Each row was made from one path, in order. Every step used is in the known rows, and no mark comes twice. Write each row's path.
Known rows:
teluz-meve-mamom-metula-redu-lipa: [-2.29  1.39 -4.93 -0.97  1.18  0.72 -0.46  2.35 -1.10  1.86 -4.07  0.72
  0.71 -3.96  0.14  2.91 -0.84 -1.70  1.91  2.66  1.37 -3.00 -1.96 -1.39]
mamom-metula: [-1.43  0.57 -1.85  0.16 -0.65  0.62 -1.26  2.81 -1.69  3.14  1.90  0.95
 -0.21 -2.39 -0.28  3.51 -0.26 -1.28  1.40  1.67  1.08 -3.49 -0.39 -0.73]
mamom-metula-redu-meve: [-0.45  0.95 -4.62 -0.61  0.70  0.92  0.29  2.89 -1.04  3.28 -0.65  1.85
  0.11 -4.38  0.46  5.20 -0.49 -1.45  1.32  2.67  0.72 -3.37 -0.71 -1.41]
lipa-redu-meve-mamom: [ 1.39 -0.25  0.69  0.30 -2.57 -0.90 -1.15  2.41  0.03  2.80 -3.47 -0.51
 -0.38 -2.80  0.69  5.29  0.61 -2.67  1.01  2.11  1.08 -1.80 -0.23 -1.87]
lipa-redu-metula-mamom: [ 1.66 -0.73  0.18 -0.40 -2.78 -0.29 -0.95  2.29 -1.24  3.15  2.42 -0.28
 -1.18 -1.72  1.68  5.10  0.33 -2.74  0.87  1.57  0.78 -1.10 -0.24 -1.92]
nepu-redu-mamom-metula: [ 1.19 -0.07 -1.03  1.10 -3.61 -0.26 -0.01  2.74 -1.12  3.14  3.34  1.02
 -0.19 -3.23  0.63  6.30 -1.24 -0.69  0.47  1.44  1.35 -3.06  0.01 -0.48]
teluz-zofi-buzisi: [-0.20 -0.62  0.05  1.03 -2.55  1.18 -0.58  2.29 -1.23  2.81 -2.24  1.86
 -0.57  0.75  0.27  0.46  1.62 -3.56  1.14 -0.41  0.68 -1.92  0.87 -0.96]
lipa-metula-redu: [-1.38  2.35 -0.46 -1.13  0.23  0.31 -0.80  1.58 -1.35  2.74  0.76  0.76
 -0.57 -1.60  1.81  3.46  0.14 -2.16  1.73  0.74  1.48 -2.51 -0.59 -1.12]
meve-teluz-zofi: [-0.15 -0.93  1.27  0.34  0.37  0.96 -1.69  2.23 -1.90  2.03 -0.77  1.45
 -0.95 -0.10  0.80  2.45  0.59 -1.76  1.09 -0.16  2.25 -2.03 -0.73 -0.39]
metula-lipa-redu-meve-mamom: [ 0.54  0.23 -0.05  0.67 -2.22 -1.12 -2.14  2.56 -0.51  2.35 -2.92 -0.45
 -0.59 -2.80  0.60  5.32  0.28 -2.92  1.27  2.40  1.08 -1.60  0.55 -1.18]
nepu-redu: [ 0.49  0.11 -0.08  1.01 -2.58 -0.01 -1.64  2.57 -1.15  2.19  3.65  1.14
 -0.27 -0.98  0.23  3.79 -0.91 -1.46  1.22  0.99  1.08 -2.37 -0.52 -0.24]
meve-redu-metula-mamom: [ 2.60 -0.08 -3.36 -1.13  0.67 -0.11  0.01  2.40 -0.42  2.66  6.83  1.35
 -0.79 -2.91  0.92  5.56 -0.70 -1.65  1.44  1.11  1.01 -1.38 -0.46 -1.14]
lipa-redu-meve-teluz-zofi: [ 1.20 -1.76  2.01  0.80 -1.81  0.72 -0.95  2.48 -1.36  2.56 -3.06  0.26
 -1.06 -1.63  1.89  5.32  1.06 -2.57  0.53  0.91  1.73 -1.96  0.07 -1.66]
meve-redu-lipa-metula: [-0.11  1.05 -1.94 -1.07 -0.42  0.04 -0.60  2.06 -0.75  2.28  3.74  0.75
 -0.64 -2.00  1.51  3.04 -0.47 -1.06  2.72  0.13  1.55 -2.55  0.99 -1.06]
lipa-redu: [ 0.46 -0.16  1.33  0.50 -2.76  0.45 -2.31  2.40 -1.37  2.80  1.24 -0.85
 -0.72 -0.33  1.04  3.77  0.71 -1.90  1.14  0.99  0.69 -2.21  0.27 -1.33]
lipa-metula-redu-meve: [-0.93  2.09 -0.63 -0.90  0.49 -0.28  0.29  1.82 -0.68  3.00 -1.02  1.25
 -0.43 -3.42  1.76  4.44  0.03 -2.85  1.18  1.46  1.38 -2.32 -0.18 -1.53]
mamom-metula-lipa-redu-meve-teluz-zofi: [-0.78 -1.11 -0.72  1.08 -1.03  1.26 -1.15  2.86 -2.63  2.69 -2.72  0.68
 -1.10 -3.19  1.55  6.71  0.56 -2.26  1.16  1.84  1.82 -3.14  0.27 -1.07]
teluz-meve: [-2.12  0.69  0.32  0.61  0.41  0.13 -1.51  2.34 -1.11  2.43  1.25  0.35
  0.18 -1.62 -0.33  2.58 -0.43 -3.24  0.09  1.59  1.05 -2.27 -0.62 -0.91]
teluz-meve-redu-lipa-metula: [-1.86  1.19 -1.50 -0.57  0.88  0.37 -0.24  2.03 -1.02  1.97  2.55  0.32
 -0.09 -2.76  1.23  3.28 -0.75 -2.55  1.54  0.75  1.62 -2.64  0.24 -1.33]
zofi-buzisi: [ 0.20 -0.09 -0.66  0.20 -3.34 -0.03 -1.27  2.23 -0.29  3.20  0.46  1.50
 -0.33 -0.25 -0.55 -0.66  1.12 -2.54  1.11  0.48  0.70 -1.47  0.76 -1.13]
nepu-redu-meve-mamom-metula-lipa: [ 0.28  0.29 -2.55  1.07 -1.94 -1.06 -0.61  2.89 -0.75  2.10 -1.08  1.57
 -0.01 -4.76 -0.10  6.87 -1.23 -2.00  1.40  2.78  1.62 -2.83 -0.72 -0.55]
nepu-redu-lipa-metula: [-0.89  0.74  0.29  0.21 -3.75 -0.64 -0.80  2.16 -1.40  2.11  1.78  1.03
 -0.58 -1.65  1.42  2.70 -0.99 -1.66  2.17  0.59  1.71 -2.51  0.49 -0.60]
mamom-metula-lipa-redu: [-1.34  0.35 -1.53  0.69 -1.90  0.83 -2.35  2.87 -2.53  2.92  1.18 -0.34
 -0.72 -2.30  0.71  5.25  0.16 -1.66  1.65  2.07  0.90 -3.29  0.50 -0.84]
nepu-redu-lipa-metula-mamom: [-0.32  0.91 -1.48 -0.05 -5.12 -1.25 -0.77  1.89 -1.25  2.26  2.59  0.63
 -0.72 -2.11  1.94  4.06 -1.03 -1.54  2.20  0.58  1.93 -2.13 -0.04 -0.81]

Which path is each row?
[ 1.52  0.54 -3.47  0.19 -0.15  0.20 -0.38  2.79 -0.76  3.05  5.32  0.64
 -0.39 -3.74  0.69  7.00 -0.85 -0.43  1.14  1.32  1.18 -2.94  1.11 -0.46]  meve-redu-mamom-metula-lipa
[ 1.99 -0.31 -1.50 -0.79  2.22  0.45 -0.03  2.68 -0.59  2.54  5.88  1.80
 -0.62 -2.52  0.35  4.07 -0.65 -1.78  1.45  1.17  0.77 -1.75  0.00 -1.05]  meve-redu-metula
[ 1.20 -0.40  0.41  0.51 -4.05  0.26 -0.70  2.58 -1.26  3.76  0.97 -0.93
 -0.64 -2.58  1.49  6.21  0.38 -1.18  0.44  1.52  0.94 -2.86  0.78 -1.49]  lipa-redu-mamom-metula
[-0.32  1.53 -4.56 -1.15  0.91  0.68 -0.97  2.31 -1.04  2.44 -2.21  0.95
  0.16 -3.17  0.19  4.24 -0.25 -0.63  2.32  2.18  1.34 -3.14 -2.10 -1.00]  meve-mamom-metula-redu
[ 0.33  1.23 -3.55 -1.35 -1.82 -0.54 -0.53  1.83 -0.60  2.40  4.46  0.27
 -0.77 -2.50  2.10  4.24 -0.49 -0.88  2.69  0.21  1.78 -2.21  0.55 -1.14]  meve-redu-lipa-metula-mamom
[ 2.03  0.30 -2.97 -0.10 -0.41  0.41  0.22  2.71 -0.45  3.35  5.26  0.64
 -0.26 -3.57  0.74  6.77 -0.69 -0.04  1.00  1.12  1.12 -3.14  0.52 -0.82]  meve-redu-mamom-metula
[-1.13  1.12 -5.58 -1.20 -0.24  1.32 -0.68  2.79 -1.64  2.73 -0.41  1.46
  0.07 -2.95  0.68  2.27 -0.72 -0.20  2.66  1.95  0.77 -3.34 -0.34 -1.16]  mamom-metula-redu-lipa
[ 0.16  2.18  0.27 -1.00 -0.80 -0.48  0.18  1.49 -0.73  3.29  0.85  0.46
 -0.57 -2.47  2.27  4.57 -0.05 -2.04  0.89  0.65  1.54 -2.07  0.21 -1.23]  lipa-metula-redu-mamom
[ 1.58  0.05 -0.63  0.85 -2.42 -1.40 -0.49  2.56  0.17  2.10 -1.04  1.47
  0.08 -3.34  0.01  5.40 -0.93 -2.13  1.00  2.03  1.47 -2.03 -1.04 -0.83]  nepu-redu-meve-mamom
[-0.60  1.31 -0.26 -1.35  1.08 -0.24 -0.06  1.55 -0.83  2.75 -1.12  1.42
 -0.76 -3.54  2.11  4.51  0.04 -2.25  1.15  1.16  2.39 -2.08 -0.92 -1.53]  lipa-metula-redu-meve-teluz
[ 1.15  1.29 -3.30 -0.93  0.84 -0.42 -0.29  2.30  0.38  2.42 -3.54  1.41
  0.24 -3.61  0.38  4.16 -0.29 -1.98  1.50  2.40  0.98 -1.72 -1.27 -1.42]  metula-redu-meve-mamom
[ 0.49  0.39 -0.79  0.32 -2.19 -0.51 -0.14  2.68 -0.78  3.79  1.60  0.58
 -0.24 -3.23  0.22  4.84 -0.44 -1.03  0.30  1.56  1.20 -2.92  0.60 -0.80]  redu-mamom-metula
[ 0.67  0.17 -1.34  1.42 -3.59 -0.48 -0.71  2.87 -1.44  2.88  3.52  0.99
 -0.30 -3.34  0.63  6.77 -1.39 -0.83  0.69  1.75  1.32 -2.84  0.53 -0.05]  nepu-redu-mamom-metula-lipa
[ 0.69 -0.38  0.10  0.83 -0.95 -0.43 -1.09  2.84 -1.58  2.06  4.04  2.08
 -0.71 -2.29  0.22  4.06 -1.41 -2.74  1.07  1.91  0.92 -1.46  0.10 -0.28]  nepu-redu-metula-lipa
[ 1.38 -1.10  0.05  0.79 -2.00 -0.71 -0.85  2.59 -0.55  2.18  1.33  1.88
 -0.46 -3.07  0.54  4.95 -0.97 -1.32  0.57  1.51  2.11 -1.84 -0.85 -0.72]  nepu-redu-meve-teluz
[-0.75  0.67 -1.86  0.21 -1.63  0.03 -2.32  2.53 -1.68  2.38 -2.07 -0.55
 -0.44 -2.80  0.32  5.36  0.21 -1.65  2.16  2.32  1.44 -3.02 -0.71 -0.90]  meve-mamom-metula-lipa-redu
[-1.25  1.88  0.12 -0.64 -2.65 -1.28 -1.11  1.44 -1.09  3.06  2.83 -0.04
 -1.00 -1.72  1.66  4.65  0.25 -2.70  1.24  0.50  2.01 -2.12 -0.35 -0.91]  lipa-metula-mamom
[ 0.04 -0.68 -4.41 -0.41  0.10  2.02  0.99  2.48 -1.42  3.06 -4.29  2.98
 -0.40 -3.42  1.18  3.67  0.84 -1.76  1.33  1.26  1.52 -2.88 -0.67 -1.66]  mamom-metula-redu-meve-teluz-zofi-buzisi
[-2.45  0.97 -1.82  0.06  0.91  0.03 -1.01  2.35 -1.15  2.29 -1.99  0.33
  0.45 -3.56 -0.61  3.96 -0.42 -2.68  0.84  2.37  1.69 -3.22 -2.01 -1.04]  teluz-meve-mamom-metula
[ 0.46 -1.21  0.95  0.57  0.17  0.03 -0.43  2.51 -0.89  2.44 -2.77  1.98
 -0.75 -2.29  0.75  3.79  0.35 -2.70  0.37  0.91  2.05 -1.90 -0.20 -0.93]  redu-meve-teluz-zofi
[-2.23  0.63 -1.36  0.56 -0.16  0.39 -1.97  2.32 -1.84  2.10 -2.64 -0.93
  0.03 -3.39  0.24  5.69 -0.09 -2.91  1.07  2.71  1.51 -2.99 -1.33 -1.20]  teluz-meve-mamom-metula-lipa-redu
[-1.61  1.00 -0.09  0.16  0.78 -0.54 -1.56  2.03 -0.50  1.94 -1.84  0.13
  0.40 -2.19 -0.63  2.79 -0.27 -3.16  0.56  1.89  1.55 -2.02 -1.68 -0.99]  teluz-meve-mamom
[ 1.11 -0.81  2.08 -0.13 -1.34  0.26 -1.05  2.58 -1.43  3.01  1.52  0.18
 -0.99 -1.50  0.97  3.56  0.40 -2.93  0.85  1.62  0.53 -1.54  0.25 -1.73]  lipa-redu-metula
[-0.18  0.14  0.39 -0.08  0.95 -0.63 -1.35  2.83 -1.37  2.54  2.66  1.75
 -0.80 -2.27 -0.36  2.33 -0.62 -3.40  0.99  2.03  0.77 -1.15  0.71 -0.59]  redu-metula-lipa
[-0.89  0.02 -1.67  0.88 -1.97  0.25 -1.39  3.05 -1.85  3.18 -0.30  0.15
 -0.61 -3.79  0.67  6.13  0.02 -2.33  1.12  2.74  0.88 -3.19  0.75 -1.22]  mamom-metula-lipa-redu-meve
[ 0.25 -1.50  0.63  0.34 -1.60  1.18 -1.18  2.01 -1.44  2.38 -2.06  2.04
 -1.00  0.34  0.61  0.49  1.51 -2.20  1.10 -0.60  2.07 -1.55 -0.15 -0.85]  meve-teluz-zofi-buzisi
[-2.91  1.24 -2.29  0.45  1.06 -0.18 -1.65  2.42 -1.49  2.04 -1.83  0.25
  0.33 -3.72 -0.68  4.43 -0.55 -2.81  0.98  2.68  1.70 -2.99 -1.51 -0.69]  teluz-meve-mamom-metula-lipa
[ 0.67  0.51 -0.47  0.04 -0.49 -1.72 -0.60  2.55  0.64  2.63 -3.13  1.05
  0.07 -3.61 -0.57  3.73 -0.10 -2.65  0.91  2.24  1.38 -1.72 -0.49 -1.18]  redu-meve-mamom
[-1.32  1.22 -2.62 -0.04 -0.19 -0.52 -2.05  2.57 -1.34  2.26 -1.56  0.60
 -0.17 -3.21 -0.64  4.03 -0.32 -1.51  2.10  2.32  1.64 -2.91 -0.92 -0.26]  meve-mamom-metula-lipa
[ 0.15 -0.03  0.36  1.06 -2.40 -0.55 -2.09  2.82 -1.03  2.72 -0.47 -0.20
 -0.71 -2.41  0.83  5.06  0.19 -3.08  0.87  2.21  0.68 -1.76  1.36 -1.19]  metula-lipa-redu-meve
[-0.80  0.86  0.17 -0.74  1.38  0.64  0.43  1.63 -1.48  2.56 -3.29  1.85
 -0.95 -2.79  2.70  4.96  0.57 -2.91  1.14  0.48  2.39 -2.34 -0.77 -1.38]  lipa-metula-redu-meve-teluz-zofi
[ 0.64  0.03 -2.76 -0.55  1.84  0.23  0.20  2.29 -0.68  2.34  5.44  0.92
 -0.23 -3.60  0.73  5.70 -0.98 -3.03  0.36  1.66  1.10 -1.54 -1.06 -1.49]  teluz-meve-redu-metula-mamom
